Each row was made from one small tree. The marks that hang from a mark follow it in brackets, in alphabetical order. Every link used is in the known rows. Write each row's tree.
Known rows
toku{namo{fepu{dasa ponefi}}}: [-1.41  3.27  0.64  0.76  2.35 -4.49 -1.66 -0.96 -2.51  0.14 -0.93  0.04
  0.45 -0.33 -0.49 -2.08  0.35  1.49 -0.21  4.98]
namo{fepu toku zela}: [-1.03  2.43  1.42 -1.47 -2.85 -0.48 -1.41  4.06 -0.78 -4.83  0.13 -1.26
  1.84  1.17  0.44 -2.76 -0.55  0.29 -0.12 -2.74]
zufe{zela{namo{toku} teto}}: [-1.72  1.65  4.22  2.70 -1.29  1.44  1.34  2.72 -0.47  0.93 -1.59 -0.33
  3.55  0.17  0.71 -1.37  1.97  0.90  2.26 -3.33]
zufe{zela{namo{fepu{dasa}} teto}}: [-3.13  1.64  4.16  3.74 -0.27 -0.71 -0.06  3.57 -1.67  1.25 -0.75 -0.84
  1.50 -0.67  1.88 -3.16  2.68 -0.07  1.87 -1.12]
dasa{fepu{namo{zela{zufe}} ponefi}}: [ 1.08 -0.58  0.99  1.30  2.76  1.00 -0.65 -0.53 -0.89 -5.28 -2.84 -2.29
  0.62 -0.77 -2.92 -2.82 -0.16 -0.55  1.45  1.69]
ponefi{fepu{dasa namo{toku}}}: [-0.51  0.39 -0.06  0.39 -0.24 -3.71 -0.57  0.50 -1.49 -1.97  0.21  2.72
  2.20 -0.54  2.29 -1.54 -1.91  2.23  1.81  0.92]
ponefi{fepu{dasa namo{toku zela}}}: [ 0.11  0.94  0.51 -0.44 -0.45 -1.29 -0.58  0.74 -1.52 -4.21 -0.55  1.27
  2.38 -0.21  2.57 -1.59 -1.65  1.85  1.79 -0.62]
fepu{dasa namo ponefi}: [-1.59  0.22  0.11  0.70  2.39 -3.39 -1.74 -1.88 -2.91 -0.71 -1.29  1.21
 -2.03 -3.15  0.14 -3.78 -1.70  2.55  2.15  3.35]
namo{fepu toku zela{teto}}: [-2.91  2.27  2.11 -0.05 -3.01 -1.00 -0.32  4.51 -1.02 -4.11 -0.11 -1.29
  3.46  1.92  1.09 -3.50  1.21  0.82 -0.12 -3.71]
toku{namo{fepu}}: [-0.42  1.86  1.27  0.05  1.10 -3.55 -0.10  0.78 -1.13 -0.30 -0.75 -0.64
  1.40  1.20 -0.12  0.14  1.29 -0.18 -0.45  2.14]
zela{namo{fepu} zufe}: [-0.54 -1.12  3.87  2.44  2.29 -0.43 -1.02  4.06 -1.53 -1.14  0.36 -0.14
  2.45  1.70  3.10 -4.52 -0.86 -3.68  1.10  1.63]
dasa{fepu}: [ 1.33 -0.75 -0.52  1.97 -0.66  0.92  0.14 -0.16  1.52 -1.05 -0.19 -0.45
 -0.35 -1.26 -2.69  1.14  0.16 -0.08 -0.16 -0.21]
ponefi{fepu{namo}}: [ 0.83 -0.56  0.18 -0.85  0.98 -2.57 -0.29 -0.92 -1.20 -2.40 -0.64  0.40
  1.30  0.95  1.48 -0.20 -0.97  0.41  1.61  1.42]
namo{fepu zela{zufe}}: [-1.08  0.98  1.75 -0.15  1.20  0.51 -1.03  4.11 -1.06 -4.54 -0.39 -2.31
  2.39  2.44  1.08 -3.67  1.06 -3.28 -0.52  0.13]
fepu{dasa ponefi}: [-1.18  1.69 -0.46  0.85  1.35 -1.19 -1.86 -2.12 -1.78  0.54  0.09  0.82
 -1.18 -1.78 -0.31 -2.82 -1.01  1.87  0.36  3.46]
ponefi{fepu}: [ 1.09  0.82 -0.22 -0.57  0.19 -0.59 -0.23 -1.23 -0.23 -1.12  0.26 -0.03
  2.37  2.08  1.14  0.65 -0.30 -0.41  0.02  1.45]
dasa{fepu{namo}}: [ 0.89 -1.97 -0.08  1.79  0.06 -1.09  0.20  0.12  0.38 -2.37 -1.32 -0.22
 -1.24 -2.34 -2.33  0.31 -0.27  0.60  1.58 -0.13]
dasa{fepu{namo{toku zela} ponefi}}: [ 1.06  0.59  0.81  0.05 -0.51  0.38 -0.81 -0.53 -0.57 -5.60 -2.41 -1.34
  0.05 -1.80 -3.44 -1.96 -1.47  2.37  1.79 -0.60]
ponefi{fepu{namo{zela{zufe}}}}: [ 1.07 -0.51  1.10 -0.85  2.52  0.00  0.19  0.49 -1.38 -4.86 -1.49 -1.12
  3.57  2.29  2.04 -1.44 -0.15 -1.67  1.36  0.90]
zufe{zela}: [-0.55  2.05  0.92  0.31 -0.13  0.95  0.43  0.93  0.21  0.31 -1.57 -1.48
  0.56 -0.47 -1.59  0.79  2.40 -0.19  0.85 -0.59]
fepu{dasa}: [-0.89  0.10 -0.39  1.54  0.22 -0.46 -0.48  0.15 -0.43  1.09  0.74  1.51
 -0.92 -1.81  1.23 -0.96 -0.34  0.93  0.03  0.72]
toku{namo{zela}}: [ 1.39  1.73  1.45 -0.93  1.56  1.65  0.92 -1.13 -0.57 -1.69 -1.88 -1.77
  1.86  1.08 -0.57  2.03  1.61  0.26 -0.54 -0.29]
fepu{namo{toku} ponefi}: [-0.89  1.01  0.73 -0.89  0.36 -3.45 -1.25 -0.72 -2.24 -2.48 -1.89  0.82
  0.14 -1.05 -1.04 -3.47 -2.31  2.96  2.21  1.43]
toku{namo{fepu{dasa ponefi} zela}}: [-0.71  3.82  1.55 -0.30  1.99 -1.75 -1.57 -0.75 -2.72 -2.35 -1.59 -1.68
  0.84  0.15 -0.27 -2.06  0.83  1.15 -0.28  3.13]

Which tree is each row?
[-0.20 -0.39 -0.24  0.55  1.17 -3.16 -0.56 -0.83 -1.64 -1.34  0.02  1.67
  0.68 -0.80  2.39 -1.01 -1.24  1.11  1.76  2.15] -> ponefi{fepu{dasa namo}}
[-1.79  3.06  0.88 -0.41  0.34 -0.79 -2.90  0.64 -2.47 -3.58 -0.48 -1.78
 -1.10 -0.60  0.33 -4.65 -0.52  0.69  0.01  1.75] -> namo{fepu{dasa ponefi} zela}
[-0.12 -0.12  1.19 -0.66  0.57 -0.69  0.72 -0.31 -1.47 -3.94 -1.45 -1.50
  2.90  1.91  1.99 -0.86  0.99  0.44  1.48 -1.02] -> ponefi{fepu{namo{zela{teto}}}}
[-0.70  1.59  3.99  1.34 -0.17  0.40 -0.69  2.86 -0.89 -0.31 -1.15 -1.99
  0.20 -0.41  0.56 -1.64  0.74 -1.36  1.98 -0.48] -> zufe{zela{namo{fepu}}}
[-2.82 -0.45  4.65  3.69  0.34 -1.71  0.22  5.85 -1.67 -0.87  0.15  0.98
  5.91  2.67  3.66 -6.14  0.26 -1.85  1.15 -0.74] -> zela{namo{fepu toku} teto zufe}
[ 1.30  1.33  1.95  0.08  3.46  2.07  1.24  0.27 -0.66 -1.95 -2.04 -1.57
  4.12  2.28  0.02  0.63  2.22 -1.61 -0.81  0.91] -> toku{namo{zela{zufe}}}
[-0.18 -0.14  0.92  1.37  0.80  0.21 -0.01 -1.33 -1.02 -4.46 -2.85 -2.60
  0.00 -1.37 -2.90 -2.01  0.97  1.69  1.70 -0.26] -> dasa{fepu{namo{zela{teto}} ponefi}}
[ 0.28  2.55  2.02 -1.07  0.75 -0.74 -0.22  0.99 -1.34 -2.93 -1.53 -2.37
  1.74  1.62 -0.10  0.33  1.67 -0.57 -0.64  0.33] -> toku{namo{fepu zela}}
[-2.67  1.91  0.34  0.88 -2.38 -3.92 -1.75  3.94 -1.09 -1.05  1.36  2.12
  0.89 -0.85  1.42 -3.65 -1.43  1.40  0.19  0.01] -> namo{fepu{dasa} toku}
[-2.01  1.43  1.89 -0.79  0.02 -1.12 -0.32 -0.02 -2.59 -4.48 -2.65 -0.97
  1.91  0.11 -0.37 -4.15 -0.10  3.21  1.99 -1.32] -> fepu{namo{toku zela{teto}} ponefi}
[-3.00  2.17  2.47  0.67  2.08 -0.74 -1.19  2.43 -2.58 -4.40 -1.32 -2.90
  3.84  3.15  0.42 -6.23  2.20 -1.52 -0.26  1.67] -> namo{fepu{ponefi} zela{teto zufe}}
[-1.10  0.82  2.90  1.91  1.02 -1.81 -2.67  0.53 -2.89 -0.24  0.39  0.16
 -1.32 -1.32  2.20 -4.89 -2.42  0.18  1.47  2.85] -> zela{namo{fepu{dasa ponefi}}}
[-1.38  1.72  1.05 -0.59  0.43 -1.23 -1.70 -0.11 -2.75 -3.78 -1.83  0.56
 -0.38 -2.53  0.41 -4.50 -2.20  3.61  2.24  0.40] -> fepu{dasa namo{toku zela} ponefi}
[-1.65 -1.20  4.30  3.73  1.06  0.80  1.40  3.68 -0.91  0.29 -0.16  1.57
  6.03  2.18  3.23 -4.26  0.42 -1.22  1.09 -1.35] -> zela{namo{toku} teto zufe}
[-1.74 -0.13  1.89 -0.14 -1.19 -0.78  1.07  2.37 -1.39 -3.90 -1.88 -0.25
  2.34 -0.04  0.98 -2.43  0.60  2.21  1.73 -3.91] -> fepu{namo{toku zela{teto}}}
[ 1.56 -1.31  0.65  0.87 -0.20  1.26  0.29  0.37  0.41 -4.65 -2.03 -1.85
 -0.93 -2.18 -2.20  0.44  0.04  0.27  1.37 -1.92] -> dasa{fepu{namo{zela}}}
[-2.47  0.23  4.11  2.59 -1.92 -2.05 -0.20  4.19 -1.51 -0.63  0.35  0.68
  3.20  1.18  2.96 -4.25 -0.36  0.49  1.29 -2.39] -> zela{namo{fepu toku} teto}
[-0.27 -1.99  1.53  2.86  1.39  1.00  1.21  2.07  0.08 -4.21 -2.22 -1.62
  2.39 -0.23 -1.25 -1.76  2.07 -0.94  1.08 -1.58] -> dasa{fepu{namo{zela{teto zufe}}}}
[-2.98  1.73  2.64  1.02 -0.88 -0.73 -0.12  6.01 -1.21 -4.55 -0.49 -0.92
  6.00  3.38  1.72 -5.20  1.94 -1.27 -0.48 -2.35] -> namo{fepu toku zela{teto zufe}}
[-2.15 -0.63  3.80  2.69 -0.38 -1.48 -0.15  2.83 -1.85  0.15  0.21 -0.48
  1.63  1.02  2.96 -3.56  0.62 -0.78  1.31 -1.09] -> zela{namo{fepu} teto}
[-2.94 -0.62  3.59  3.93 -0.20 -1.97 -0.48  3.01 -1.99  0.88  0.68  0.80
  1.04 -0.47  3.87 -4.33  0.48 -0.04  1.45 -0.40] -> zela{namo{fepu{dasa}} teto}
[ 0.53  0.19  0.37 -0.46  1.08 -0.88 -0.65 -0.54 -1.55 -3.58 -0.71  0.06
  0.83 -0.52  2.57 -0.86 -0.72  0.74  1.49  0.55] -> ponefi{fepu{dasa namo{zela}}}
[-1.00 -0.05  0.88  0.76  1.06 -1.31  0.14 -0.24 -1.90 -2.99 -0.82 -0.06
  2.25  0.24  2.95 -1.72  0.96  1.33  1.50 -0.32] -> ponefi{fepu{dasa namo{zela{teto}}}}
[ 0.46  0.21  0.22 -1.03 -0.42 -3.19 -0.18  0.31 -0.95 -2.85 -0.49  1.34
  2.87  1.18  1.42 -0.72 -1.96  1.35  1.76  0.34] -> ponefi{fepu{namo{toku}}}
[-1.43  1.61  3.11  1.74 -0.60 -2.28 -2.75  1.82 -2.47 -0.79  0.57  1.31
  0.34 -1.12  2.06 -5.59 -3.43  1.53  1.86  1.53] -> zela{namo{fepu{dasa ponefi} toku}}
[-2.08  2.41  1.46  0.85  2.42 -0.67 -2.54  2.07 -2.71 -3.89 -0.43 -1.47
  1.50  0.74  1.05 -6.21  0.00 -1.39 -0.27  3.12] -> namo{fepu{dasa ponefi} zela{zufe}}
[-1.90  1.07  0.27  0.53  0.71 -3.96 -1.67 -0.41 -2.75 -1.46 -1.07  2.39
 -0.47 -2.81  0.10 -4.48 -2.68  3.82  2.18  2.27] -> fepu{dasa namo{toku} ponefi}
